In the rows, 128 means zero.
Known rows, with every way that one mark hangs from another:
(j740 (j727 (j691 j785 j856 j940))): [155 131 167 182 102 188 179 141 164 120 142 107 139 119 128 132 123 135
 118 116 156 133 132 174 164 211  75 106 101]
(j727 (j691 j785 j902 j940 j979) j740): [188  86 154 181  78 188 207 132 129 108 114 118 158 150 131 155 105 109
  75  86 169 112 124 160 156 194  97 101 105]
(j727 (j691 (j979 j331)) j740): [159  86 107 145 106 141 177 135 134 114 115 109 171 145 163 149 120  85
  62 101 157 138 136 129 128 195  93 116  95]
(j691 j785 j856): [128 135 157 183 108 158 163 142 143  97 123 130 125 125 129 107 120 131
 118 116 173 127 128 192 121 198  94 109 110]
(j856 j331 (j691 j727 j940)): [160 139 187 163 160 202 202 134 162  89 149  79 185 125 139 118  87  86
 130 114 166 202 134 159 122 155  92 120 128]
(j727 (j691 j785 j856 j902 j940) j740): [171 108 164 172  70 181 204 141 157  97 122 121 146 150 122 141  80 108
  81  83 180 141 140 184 163 211  81 114 107]
(j691 j727 j785 j856 j940): [148 147 207 216 115 207 206 139 146  97 129 125 124 140 126 124 106 130
 110 126 184 146 137 188 152 219  97  98 128]
(j691 j856): [126 124 143 149 112 152 156 140 163 109 128 129 133 122 148 107 117 129
 120 116 153 146 135 164 113 192  94 117 108]
(j331 j856 (j979 (j740 j727))): [157 111 161 115 115 160 165 146 172 128 117  91 111 125 156 128 124 115
 137 126 137 120 126 117  94 211 107 170 134]
(j740 (j727 j691)): [157 113 132 145 117 156 157 143 161 137 128 101 151 119 138 131 138 128
 134 121 138 132 128 149 149 184  86 127  96]
(j331 j856): [126 116 134 131 121 158 157 143 164 117 108 122 127 135 134 116 111 115
 125 114 126 129 127 143  98 201  87 161 113]
(j727 j691): [138 107 122 139 115 133 152 140 150 131 123 114 147 126 140 120 129 111
 112 110 135 136 126 157 133 183  89 122  89]
(j331 (j856 j691) (j979 j740)): [138 120 158 102 120 152 179 146 170 112 124  83 113 116 161 125 104  93
 122 118 132 147 134 131  89 193 104 165 130]
(j868 j331): [115 115 127 172 138 128 132 141 144 124 115 108 153 129 137 103 118 119
 109 129 123  99 140 148 117 143  97 126 129]
(j868 (j331 j856 (j979 (j740 (j727 j691))))): [136 112 151 138 119 142 152 156 176 142 122  89 125 129 145 119 108 108
 100 120 121  99 144 136 122 182  89 156 136]
(j856 j331 j691): [144 128 145 136 151 160 167 138 157  89 147  85 186 114 142 106  94  86
 136 110 155 187 127 162  94 138  87 128 110]
(j868 (j331 j856 (j979 j740))): [123 113 152 143 127 134 146 151 163 131 113  96 123 131 148 108 107 105
 104 125 123  96 141 131  97 175 102 157 145]
(j740 (j727 (j691 j902 j940 j979))): [185 100 163 162 106 192 181 131 163 147 131 115 154 113 142 150 128 150
 122 108 146 110 116 129 160 192  89 103 104]
(j785 (j691 j856)): [144  98 153 158 141 144 157 128 157 105 130 131 125 115 150 130 137 125
 125 135 170 144 128 159 109 168  80 128 120]
(j740 (j727 (j691 j856 j940 j979))): [162 117 160 167 101 197 180 134 171 130 144 113 149 118 146 140 131 136
 108 113 147 130 130 146 158 209  80  93  99]
(j902 (j691 j727 j856 j940 (j979 j740))): [166 138 196 182 108 205 170 132 144 121 148 108 107 144 183 137 128 121
 102 133 151 151 117 138 132 242  99  81 112]
(j940 (j691 j727)): [161 130 143 146 125 136 165 158 152 117  88 107 153 149 158 101 115 115
 163 143 139 137 114 157 127 176  93 114 103]
(j740 (j727 (j691 j856 j902 (j979 j331)))): [176 106 155 149 109 172 174 141 175 147 137 131 153 106 156 150 115 155
 103 104 169 121 121 137 151 208  81 103  95]
(j868 (j331 j856 j979)): [123 114 141 139 129 140 152 153 154 131 117 104 126 121 132 109 112 114
 102 126 115  91 155 140 107 160  93 162 153]
(j785 (j691 (j727 j740))): [174  83 151 155 152 152 181 133 138 102 111 110 141 147 145 149 143  99
 125 144 177 153 134 153 126 152  92 149 135]
(j740 (j727 (j691 j902 j940 (j979 j331)))): [181 104 161 171 118 185 178 127 158 149 130 116 162 109 154 160 121 148
 108 110 156 114 115 113 154 204  89 103 104]
(j785 (j691 j856 j940 (j979 (j740 j727)))): [168  95 193 193 129 190 176 115 166 109 137 120 131 122 172 154 140 127
 115 134 176 136 112 122 115 198  89  95 123]
(j940 (j691 j785 (j856 j331) j902)): [177 137 175 163 101 150 168 159 166 102 104 128 158 133 140  90  71 129
 157 105 181 135 100 188 108 183  75 102  97]

Rows:
[152 121 169 136 118 153 161 140 170 102 142 109 146 121 155  95 104 104
 125 111 176 166 131 149  84 188 104 127 122] : (j691 (j856 (j331 (j979 j740))))
[169 130 172 158 108 186 139 139 155 115 159 101 130 132 179 123 125 116
 121 119 157 154 105 140 101 219  84  95  98] : (j902 (j691 (j856 j331) (j979 (j740 j727))))
[175  86 179 175 146 165 171 111 146 119 118 128 135 111 142 153 128 139
 135 131 164 123 110 127 118 157  90 130 138] : (j785 (j691 j902 j940))
[175  80 163 170 155 163 182 125 135 123 119 130 137 128 156 152 160 126
 121 147 172 124 118 139 122 158  98 114 124] : (j785 (j691 j727 j979))
[177 102 185 163  92 195 192 129 176 127 147 139 164 119 142 128  86 129
  89  76 171 142 115 149 134 202  85  84  97] : (j727 (j691 (j856 j331) j902 j940 j979))
[155 124 172 171 139 202 211 129 145 108 137  98 155 123 156 144 118 116
 110 127 144 153 131 146 143 169 107  94 121] : (j856 (j691 j727 j940 j979))
[174 100 183 196  91 178 187 124 144 131 120 122 140 132 149 145 108 130
  97  91 168 104  94 141 138 215 107  85  93] : (j727 (j691 j785 j902 j940 (j979 j740)))
[161 136 161 130 108 132 154 157 176 101 113 101 155 135 169  81  91 100
 157 120 157 160 111 153  86 188  89 111 105] : (j940 (j691 (j856 (j331 (j979 j740)))))
[175 129 168 177 102 147 172 152 147 118  96 141 150 122 168 123  88 146
 122 115 178 100  97 152 114 209  84  80  94] : (j940 (j691 j785 j856 j902 (j979 j331)))
[151 116 173 223 113 197 185 116 111 102 119 117 142 128 137 134 140 131
 108 125 154  94 109 144 117 194 108  82 118] : (j691 j785 j940 j979)
[169 107 181 185  89 184 187 137 146 118 122 159 127 118 138 128 110 165
 105  99 187  89 109 175 121 198 103  83 105] : (j691 j785 j856 j902 j979)
[152 112 146 149 115 146 145 135 169 129 120  88 144 137 166 129 127 112
 138 118 150 140 108 132 125 205 105 123  90] : (j979 (j740 (j727 j691)))
[116 131 147 150 144 158 168 159 172 121 121 104 141 135 132 115  88 105
 100 119 121 125 151 166 130 159  78 148 135] : (j868 (j331 (j856 (j691 j727))))
[182 109 199 192  86 190 184 137 161 122 123 140 126 127 156 139 106 162
 120 101 198  92  93 157 123 220 112  80 103] : (j691 j785 j856 j902 (j979 (j740 j727)))
[162 128 166 161 136 170 152 140 132 136 126 103 114 143 194 151 129 114
  97 134 152 138 108 111 105 243  95 116 107] : (j902 (j691 j727 (j979 (j331 j856) j740)))
[134 128 145 134 151 147 165 139 162 122 115 117 150 107 162 145  81 119
 101 108 153 145 124 118 101 203  81 155 115] : (j979 (j331 (j856 (j691 j902))))
[142 108 154 111 114 145 163 143 165 123 110 101 106 129 158 119 118 106
 128 121 137 124 124 117  78 207 113 169 131] : (j331 j856 (j979 j740))
[120 122 140 129 135 144 162 156 161 125 130  91 130 111 134 112 101 106
  98 124 111 109 160 152 115 148  87 160 150] : (j868 (j331 (j856 j691) j979))
[181  98 210 178 142 189 197 124 166 118 129 138 124 121 144 154 112 145
 122 130 192 147 125 152 142 182  86 120 139] : (j785 (j691 j727 j856 j902 j940))
[192  93 186 164 118 177 190 132 152 142 102 134 141 146 172 145 117 145
 124 113 180 112  92 120 121 192 137  98 110] : (j691 j727 j902 (j979 j740))
[160  75 158 170 143 144 155 115 140 115 117 121 135 126 173 145 156 117
 124 138 164 119 101 120  89 167 105 112 115] : (j785 (j691 (j979 j740)))
[142 133 162 180 129 138 149 137 160 125 122  98 149 125 181 143 106 115
 100 114 185 145 111 121 121 244  94 117  93] : (j979 j331 (j740 (j727 (j691 j785 j856))))
[175 115 169 150 125 153 164 140 149 111 140  83 164 120 143 109 120  98
 138 112 179 152 116 144  96 174 107 135 119] : (j856 (j331 (j979 (j740 (j727 (j691 j785))))))
[164 121 182 187 120 199 204 125 133 105 130 111 149 107 141 147 104 137
 113 109 157 116 111 157 133 167 102  88 117] : (j856 (j691 j785 j902 j940 j979))
[130 118 160 163 129 178 174 144 171 125 124 112 146 125 135 126  80 120
  91 106 118  99 136 144 125 162  81 129 135] : (j868 (j331 (j856 (j691 j902 j940 j979))))
[172 106 167 199 127 159 176 126 111 129 105 143 149 109 153 151 118 157
 100 111 187  79  95 128 107 196 111  97 111] : (j691 j785 j902 (j979 j331))
[183  68 163 162 139 156 170 118 140 129 117 144 137 110 154 155 144 147
 127 127 168 101 100 130 107 149  97 114 123] : (j785 (j691 j902 j979))
[201  97 187 189 129 205 218 123 131 123 105 123 168 143 166 176  96 126
  78 112 188 127 125  98 140 203 119 105 139] : (j691 (j727 j740) j902 j940 (j979 j331))
[151 147 175 168 116 190 144 133 145 104 159 102 132 126 153 114 112 112
 119 120 145 173 127 153 110 216  72 111 117] : (j902 (j691 (j856 j331) j940))
[122 124 149 154 144 129 141 131 161 120  98 106 140 137 185 135  93  98
 104 114 160 142 108  91  72 239 102 153 108] : (j979 (j331 j856) j740)
[155 127 150 164 104 166 166 149 165 124 138 112 140 119 128 127 126 136
 123 114 160 132 132 182 159 203  75 114  93] : (j740 (j727 (j691 j785 j856)))
[157  96 120 163  96 156 188 144 130 107 109 113 157 152 144 153 108  83
  57  91 167 127 136 154 130 217  81 126  97] : (j727 (j691 j785 (j979 (j331 j856))) j740)
